Each row was made from one small tree. The marks that hang from a mark follow it in brackets, in alphabetical order. Every link used is in the known rows. Write each row's tree.
Known rows
A[T X[J] Z[Y]]: [-0.35  0.16 -2.60 -1.29 -0.63  3.67 -5.30  0.52 -2.14  3.19 -2.40  5.05
 -2.13 -1.65 -2.21 -1.27 -0.80 -3.25  0.48 -2.75 -1.00]
U[W]: [-0.48 -4.92  0.07  0.60 -3.84  0.77  0.90  0.42 -3.32  5.04 -1.55  4.44
  0.84 -1.10 -1.12  4.50 -0.02 -2.74 -3.79 -1.16  0.80]
Y[A[T X Z]]: [-1.85 -2.10 -2.11  0.06 -2.96  3.75 -2.46  2.20 -3.72  3.23 -1.62  7.01
  0.37 -1.98 -2.44 -3.17 -1.68 -0.93 -2.16 -1.19  0.13]
Z[A[T] Y]: [-1.88  0.23 -3.83 -1.60 -1.32  2.27 -2.94 -0.89 -2.57  5.20 -2.27  2.65
  0.93  0.31 -1.51  4.09 -1.42 -0.31 -3.25 -0.45  1.40]
D[J W[U]]: [ 2.53 -2.88  1.84  0.99 -3.64  2.24 -0.37 -2.04 -1.49  3.12 -0.99  1.51
  2.27 -4.83 -2.39  3.76  0.93  0.27 -4.30 -2.94 -0.72]
Z[A[T X[J[D]]] Y]: [ 0.40  3.36 -2.41 -3.13  0.81  3.26 -4.30 -1.29 -1.44  4.30 -4.08  3.43
  1.42  1.31 -2.57  0.58  1.42 -2.26 -2.60 -0.74 -0.35]
Z[A[T X] Y]: [-1.68  0.78 -4.88 -1.91 -1.20  3.15 -4.74 -0.25 -3.06  4.93 -2.69  3.06
  0.57  1.07 -0.99  2.26 -0.54 -1.37 -2.42 -0.46  0.65]
Y[A]: [-0.81 -2.55 -0.55 -0.48 -3.35  1.75  0.80 -0.16 -3.57  3.94 -1.28  2.93
  2.83 -3.38 -3.02  2.04 -1.03  0.34 -4.84  0.56  0.51]
A[T X Z[Y]]: [-1.67 -1.50 -4.68 -0.58 -1.57  2.95 -4.22  1.60 -3.25  4.15 -2.24  5.96
 -2.13 -1.54 -0.53 -0.88 -0.38 -2.85 -1.00 -1.95 -0.29]
X[J]: [ 1.60 -0.95  0.36 -0.54 -2.21  1.12 -1.26 -0.95 -2.07  3.73 -1.41  2.39
  1.76 -2.77 -3.13  3.12 -0.32 -1.19 -2.51 -1.14 -0.71]
M[X[J[D]]]: [ 1.76  1.48  1.60 -1.05 -0.63 -0.31 -1.49 -0.54 -2.01  3.10 -2.66  4.66
  1.28 -3.09 -2.32  2.05  2.08 -1.84 -3.84  0.36  0.19]
Y[A[T X] Z]: [-2.49 -2.64 -1.10 -0.11 -3.12  4.72 -1.44  0.62 -4.86  4.64 -2.04  5.93
  1.71 -2.78 -3.53 -2.78 -0.17 -1.36 -2.42  0.39 -1.09]
Y[A[X[J] Z]]: [ 0.48 -0.38  0.87 -0.47 -2.35  3.73 -2.33  0.29 -2.53  2.95 -2.33  4.43
  0.92 -3.53 -3.57 -2.17 -1.09 -1.49 -1.40 -1.15 -0.86]
Y[Z[A[T X]]]: [-1.78 -0.42 -1.82  0.11 -2.71  3.83 -3.13  0.03 -3.95  6.49 -2.75  5.36
  1.82 -0.27 -1.75 -0.31  0.10 -1.60 -1.76 -0.14 -0.49]
T[A[X[J] Z]]: [ 0.93 -0.46 -0.37 -0.23 -3.74  3.85 -3.12  0.68 -3.79  4.25 -1.20  3.62
  1.32 -3.01 -2.49 -1.63  0.33 -1.52  0.72 -3.56 -0.46]
M[X]: [-0.47 -1.01 -0.83  0.03 -2.58 -0.39 -1.83  0.61 -3.53  3.86 -1.39  4.21
  0.26 -3.37 -0.77  3.76  0.04 -0.97 -3.68  0.67  1.13]
Z[Y[A[T X[J]]]]: [-1.17  0.34 -2.16 -2.85 -0.60  4.78 -4.14 -0.81 -2.77  2.27 -2.25  2.89
  0.46 -1.37 -4.31 -0.69 -1.23 -1.54 -1.74 -0.82 -0.46]
W[U]: [ 0.50 -1.34 -1.25  0.83 -2.62  2.14  0.07 -1.43 -2.12  4.74 -0.66  1.77
  1.84 -4.58 -2.34  2.23  0.04  0.36 -2.82 -2.46  0.20]
A[T Z[Y]]: [-1.86 -2.05 -3.60 -0.28 -1.72  1.99 -2.52  0.93 -2.82  4.17 -1.69  5.56
 -1.77 -2.24 -1.12  1.03 -1.19 -1.84 -1.80 -1.78  0.46]
J[D[W]]: [ 2.40 -3.84  0.58 -0.47 -2.46  1.01  0.44 -0.49 -3.00  3.93 -2.53  4.82
  3.23 -2.14 -1.82  2.24  2.35 -1.50 -6.15  0.80 -1.71]
D[W]: [ 1.49 -4.69  0.24  0.08 -3.34  1.79 -1.11 -0.54 -3.26  3.81 -1.34  3.54
  2.41 -2.48 -2.00  3.49 -0.16 -1.01 -4.53  0.39 -1.40]
A[T X[J] Z]: [ 0.52 -0.52 -1.18 -0.02 -1.83  2.99 -4.56  1.36 -2.23  3.20 -1.76  6.36
 -0.59 -1.42 -2.54 -2.07 -0.87 -2.45  0.24 -2.95 -1.09]
Z[A[T]]: [-0.97 -0.44 -2.28 -0.39 -2.56  1.58 -2.12 -0.04 -2.64  5.03 -1.56  3.88
  2.54  0.45 -1.74  3.28 -1.58  0.36 -3.50 -0.78  1.40]

Write each row's tree
[ 2.65 -1.82  1.10 -0.58 -1.09  3.80 -3.90  0.73 -1.82  2.49 -3.14  7.93
  0.88 -0.84 -2.95 -3.27  1.44 -3.23 -2.02 -1.64 -2.74] : A[T X[J[D[W]]] Z]
[ 1.39  0.42 -0.76 -0.44 -0.97  2.39 -2.93  1.38 -1.89  3.34 -2.92  7.62
  0.37 -1.08 -2.39 -3.40  1.48 -3.06 -1.31 -2.34 -1.37] : A[T X[J[D]] Z]
[-0.04  0.40 -1.89 -1.53 -2.54  4.55 -3.92 -0.20 -3.58  4.30 -1.84  2.48
 -0.30 -3.22 -2.17 -0.78  0.52 -2.24  0.98 -3.24 -0.41] : T[A[X[J] Z[Y]]]
[ 2.57 -2.67  1.07  0.15 -1.94  2.78  0.61 -2.11 -1.76  4.11 -1.98  3.32
  3.30 -4.01 -2.62  1.03  2.32 -0.35 -5.07 -1.11 -1.51] : J[D[W[U]]]
[ 2.95 -0.73  3.40 -1.23 -0.87  1.03 -2.43 -1.17 -2.01  2.31 -2.93  4.82
  1.79 -2.87 -2.78  2.24  1.89 -1.96 -4.49  1.09 -1.20] : M[X[J[D[W]]]]
[ 1.48  1.96 -0.33 -1.20 -1.79  2.58 -3.66 -1.16 -1.96  4.73 -2.69  1.76
  2.57 -0.25 -2.58  2.40 -0.36 -1.28 -1.89 -0.75 -0.48] : Z[A[X[J]]]
[-2.06 -2.71 -1.12  0.34 -3.06  2.83 -0.74  1.58 -3.25  3.33 -1.17  6.51
  0.86 -2.75 -2.93 -1.33 -2.34  0.09 -2.95 -1.01  0.96] : Y[A[T Z]]
[ 0.44  1.80 -1.34 -1.29 -1.45  3.28 -4.93 -0.45 -1.97  4.05 -2.25  3.39
  2.13  1.18 -2.97  1.03 -1.18 -1.04 -1.33 -1.69 -0.02] : Z[A[T X[J]]]
[ 0.45  0.37  0.37 -1.13 -1.06  3.83 -1.99  1.06 -2.14  2.48 -3.05  7.43
  1.42 -1.70 -3.89 -4.79  0.50 -1.84 -2.27 -1.42 -0.80] : Y[A[T X[J[D]] Z]]
[-2.66 -1.97 -3.08 -1.85 -1.72  3.19 -1.28 -0.29 -3.49  3.19 -1.60  3.22
  0.83 -2.03 -3.22  1.59 -1.67 -0.15 -3.90  0.02  0.93] : Z[Y[A[T]]]
[ 0.78 -0.44 -1.79 -0.84 -1.68  2.70 -4.20  0.36 -2.52  2.88 -1.41  4.36
  0.94 -0.59 -3.14 -0.05 -0.37 -2.02 -1.03 -2.04 -1.20] : A[T X[J]]
[ 3.19  0.36  3.91 -0.54 -0.36  2.84 -2.22 -2.81 -0.98  2.57 -2.31  3.35
  1.83 -4.67 -3.67  1.06  1.91 -0.78 -3.33 -0.94 -0.99] : M[X[J[D[W[U]]]]]
[-0.93 -1.96 -1.03  0.05 -3.32  3.12 -1.16  1.51 -3.77  3.89 -2.06  5.36
  0.85 -3.49 -1.99 -1.81 -0.79 -1.14 -2.78 -0.32 -0.15] : Y[A[X Z]]
[-1.92 -1.12 -0.64  0.43 -2.83  2.92 -1.46 -0.67 -3.38  6.65 -2.20  4.95
  2.22 -1.04 -2.21  1.63 -0.80 -0.46 -2.65 -0.04  0.19] : Y[Z[A[T]]]
[ 3.74 -2.24  2.67 -1.08 -1.49  1.84 -0.68 -1.51 -1.69  3.13 -2.75  3.91
  3.30 -2.27 -3.45  1.89  1.92 -1.88 -4.68  0.07 -2.30] : X[J[D[W]]]
[-0.39 -2.02 -2.36  0.28 -4.71  3.08 -1.99  1.79 -4.97  5.18 -1.01  4.59
  1.33 -3.06 -0.79 -1.30  0.75 -1.27 -0.60 -2.78  0.14] : T[A[X Z]]
[-1.29 -1.44 -3.93 -0.94 -3.53  3.78 -2.90  0.96 -4.86  5.24 -1.71  3.40
 -0.34 -3.21 -0.55 -0.47  0.91 -1.88 -0.45 -2.52  0.21] : T[A[X Z[Y]]]
[ 1.62  0.47 -1.37 -1.39 -0.82  2.06 -2.62  0.35 -2.12  3.13 -2.60  5.72
  1.89 -0.28 -3.01 -1.36  2.11 -2.60 -2.66 -1.56 -1.46] : A[T X[J[D]]]
[-2.41 -1.38 -4.23 -2.19 -1.59  4.02 -2.98  0.41 -4.01  3.09 -2.05  3.70
  0.41 -1.34 -2.72 -0.34 -0.84 -1.25 -3.17 -0.14  0.11] : Z[Y[A[T X]]]
[-1.24 -0.99  0.89 -0.74 -2.08  5.42 -2.52 -0.55 -3.60  3.75 -2.23  5.08
  1.67 -2.65 -5.13 -3.22 -0.59 -1.70 -1.04 -0.32 -1.77] : Y[A[T X[J]] Z]
[-0.80 -0.32 -0.85  0.16 -3.08  3.08 -1.96 -0.62 -3.99  7.19 -3.09  3.79
  2.31 -1.83 -1.34  1.02  0.84 -1.75 -2.37  0.82 -0.91] : Y[Z[A[X]]]
[-0.31 -0.13  1.31 -1.28 -1.20  4.74 -1.02 -0.51 -3.26  3.95 -3.39  6.46
  2.63 -2.43 -5.03 -4.47  1.87 -2.27 -2.60  0.19 -2.01] : Y[A[T X[J[D]]] Z]
